Each row was made from one small tree. The marks that hang from a mark follow it in brackets, in the order of their numbers. Every link used is in the known rows. Write each row's tree.
In the rows, 128 means zero.
Known rows
k276(k522): [134 131 110 113 137 142 125 127 114 122 108 121 137 113 133 106 136 112
 136 114 110 109]
k276(k44 k93(k209 k782) k522): [126 155 127 164  99 103 111 120 172  94 123 142 101 138 112 176 106 111
 128 111 170 119]
k275(k276): [133 136 137  80 159 136 137 147  96 115 103 132 141 135 141 118 130 127
 161 119 108  92]
k93(k209 k276(k44) k782): [110 111 140 161 110 107 116 133 147 138 153 161 133  97 105 124 124 144
 121 145 159 149]
k522(k276(k93)): [178 138 131 106 180 102 136 155 110 127 108 134 147 152 162 138 140 135
 178  95 140 115]
k275(k276(k93(k209))): [144 131 130 107 177 106 133 133  97 101 113 149 132 148 122 166 116 148
 188 112 112 101]
k93(k209 k276(k522) k782): [ 96 110 128 158 104 140 117  94 135 137 165 131 133  96 110 115 131 151
 122 146 108 146]
k782(k93(k209 k276)): [114  68 114 136 130 146 125 120  91 159 147 121 145 104  85  79 123 162
 127 179 104 153]
k522(k276(k93(k782))): [170 145 162 120 124  97 145 127 137 131 128 133 125 160 167 147 128 132
 159 114 145 126]
k275(k276(k44 k93 k522)): [145 185 112 107 189 132 109 166 137  83  82 127 116 157 132 153 143 101
 168  63 175  75]
k275(k276(k44)): [126 155 133  90 162 131 117 181 122 103  93 140 137 139 133 131 129 110
 148 100 161  83]
k44(k276(k522)): [127 138 114 119 140 154 125 165 132 113 118 120 123 110 124 120 152  76
  93 106 148 123]
k93(k782): [142 116 158 117  91 111 155 107 127 144 125 139 123 115 146 112 118 117
 127 151 118 130]
k44(k276(k93(k209 k782) k522)): [128 141 136 161 101 117 129 124 163 101 144 137  95 132 110 175 126  91
  99 118 157 138]
k782(k93): [140  93 124 103 111 147 141 129  99 147 108 106 131 127 118  77 115 119
 120 167 114 122]
k231(k782(k93(k209))): [116  83 127 119  49 159 134  75 111 155 137 100 129 145 122 135  92 142
  89 186  50 151]
k283(k231(k93(k209 k276) k782)): [ 81 123 129 126  96 155 171  54 113 169 175  99 136 112 166 118 135 169
  70 167   4 179]
k275(k276(k93(k782) k522)): [141 170 147 107 128 132 140 109 137  99 111 121 103 157 144 149 130 112
 160 100 133  94]
k93(k209 k276(k44 k522) k782): [ 89 132 123 170 103 133  98 124 163 121 155 139 126 102 101 130 129 135
 111 126 160 136]
k283(k231(k782(k93))): [131 123 137  91  75 141 173  86 116 168 136  59 114 151 176 122 117 117
  72 165  35 151]
k522(k276(k44 k93(k782))): [162 164 156 130 128  94 124 162 166 114 114 141 120 166 160 158 126 114
 145  95 196 118]
k522(k276(k44 k93)): [171 158 127 117 182  98 116 188 138 111  98 142 138 158 154 148 139 120
 168  77 189 108]
k93(k209 k276): [125  85 114 135 166 115 126 126  91 154 148 154 159  83 107 101 137 166
 153 144 103 147]
k44(k276): [146 116 131 110 148 128 142 169 115 132 121 140 130 107 128 116 148  85
 102 123 148 131]

Write each row's tree
[145 132 141 156 106  71 128 126 155 113 125 164 107 134 118 170 100 121
 140 128 170 129] : k276(k44 k93(k209 k782))
[106 113 134 111  57 138 158  81 124 153 155  68 119 154 154 152  95 138
  68 178  25 158] : k283(k231(k782(k93(k209))))
[142 134 158 140 110  94 131 122 146 118 143 144 128 161 146 175 107 153
 153 129 134 134] : k522(k276(k93(k209 k782)))
[159 149 163 100 139 103 156 114 118 118 109 141 108 153 150 147 126 120
 172 119 132 105] : k275(k276(k93(k782)))
[115 119  94 135 143 174  99 152 128 140 114  94 130 113  98  64 150 114
 108 129 166 126] : k782(k93(k276(k44 k522)))
[152 114 149 142 103  78 149  91 127 130 137 157 113 128 126 160 103 138
 151 145 119 137] : k276(k93(k209 k782))
[127 134  97 136 176 144 101 161 129 134 119 130 142  93 117  89 165 117
 134  96 164 121] : k93(k276(k44 k522))
[149 121 152 149 106  91 147 129 146 119 147 160  99 126 114 170 121 102
 110 135 156 151] : k44(k276(k93(k209 k782)))
[ 73 127 155 142  86 132 172  74 133 147 182 116 121 108 145 102 125 161
  77 184  63 169] : k283(k231(k93(k209 k276 k782)))
[122 100 101 124 139 178 120 122 102 155 127  88 136 107 105  52 152 130
 121 147 117 135] : k782(k93(k276(k522)))
[108 174 118 101 154 160  99 173 140  85  89 119 131 146 131 135 134 101
 138  83 160  72] : k275(k276(k44 k522))
[136 153 153 153 110  89 109 156 172 102 132 150 125 169 138 189 104 137
 141 111 183 123] : k522(k276(k44 k93(k209 k782)))
[142  78 124 110 104 169 147  81  91 195 138  96 135 115 135  74 146 140
 104 169  68 164] : k231(k782(k93(k276)))
[146 147 122 138 167  94 100 181 145 100 116 149 145 160 131 180 116 141
 163  91 177 113] : k522(k276(k44 k93(k209)))
[114 123 123 125 110 171 143  87 121 168 123 129 137 106 150  84 155 132
  84 145  93 156] : k231(k93(k276(k44)) k782)
[118 175 107 126 171 127  93 160 142  69 100 137 117 157 110 184 121 122
 163  79 164  81] : k275(k276(k44 k93(k209) k522))
[ 82 138 131 118 103 131 165 103 118 120 144 109 127 126 149 123 106 143
  85 165  50 137] : k283(k231(k93(k209)))
[104 105  98 144 157 146 109 120 107 135 149 134 154  89 103 107 144 158
 144 125 101 136] : k93(k209 k276(k522))
[ 97 125  92 157 158 139  87 154 135 122 137 139 148  94  96 119 142 140
 129 107 153 126] : k93(k209 k276(k44 k522))
[136 120 144 142 131 112 130 140 140 153 135 152 129  94 127  93 146 123
 125 131 172 141] : k93(k276(k44) k782)
[ 87 111  91 156 125 170  86 148 136 126 134 104 133 116  75  95 128 137
 106 143 155 131] : k782(k93(k209 k276(k44 k522)))
[115  68 119 134  87 164 132  74  97 180 157 104 139 119 115 104 121 164
 100 183  55 170] : k231(k782(k93(k209 k276)))
[163 158 101 131 171 112 114 152 139 105  86 132 118 128 127 137 142  95
 153  78 176 101] : k276(k44 k93 k522)
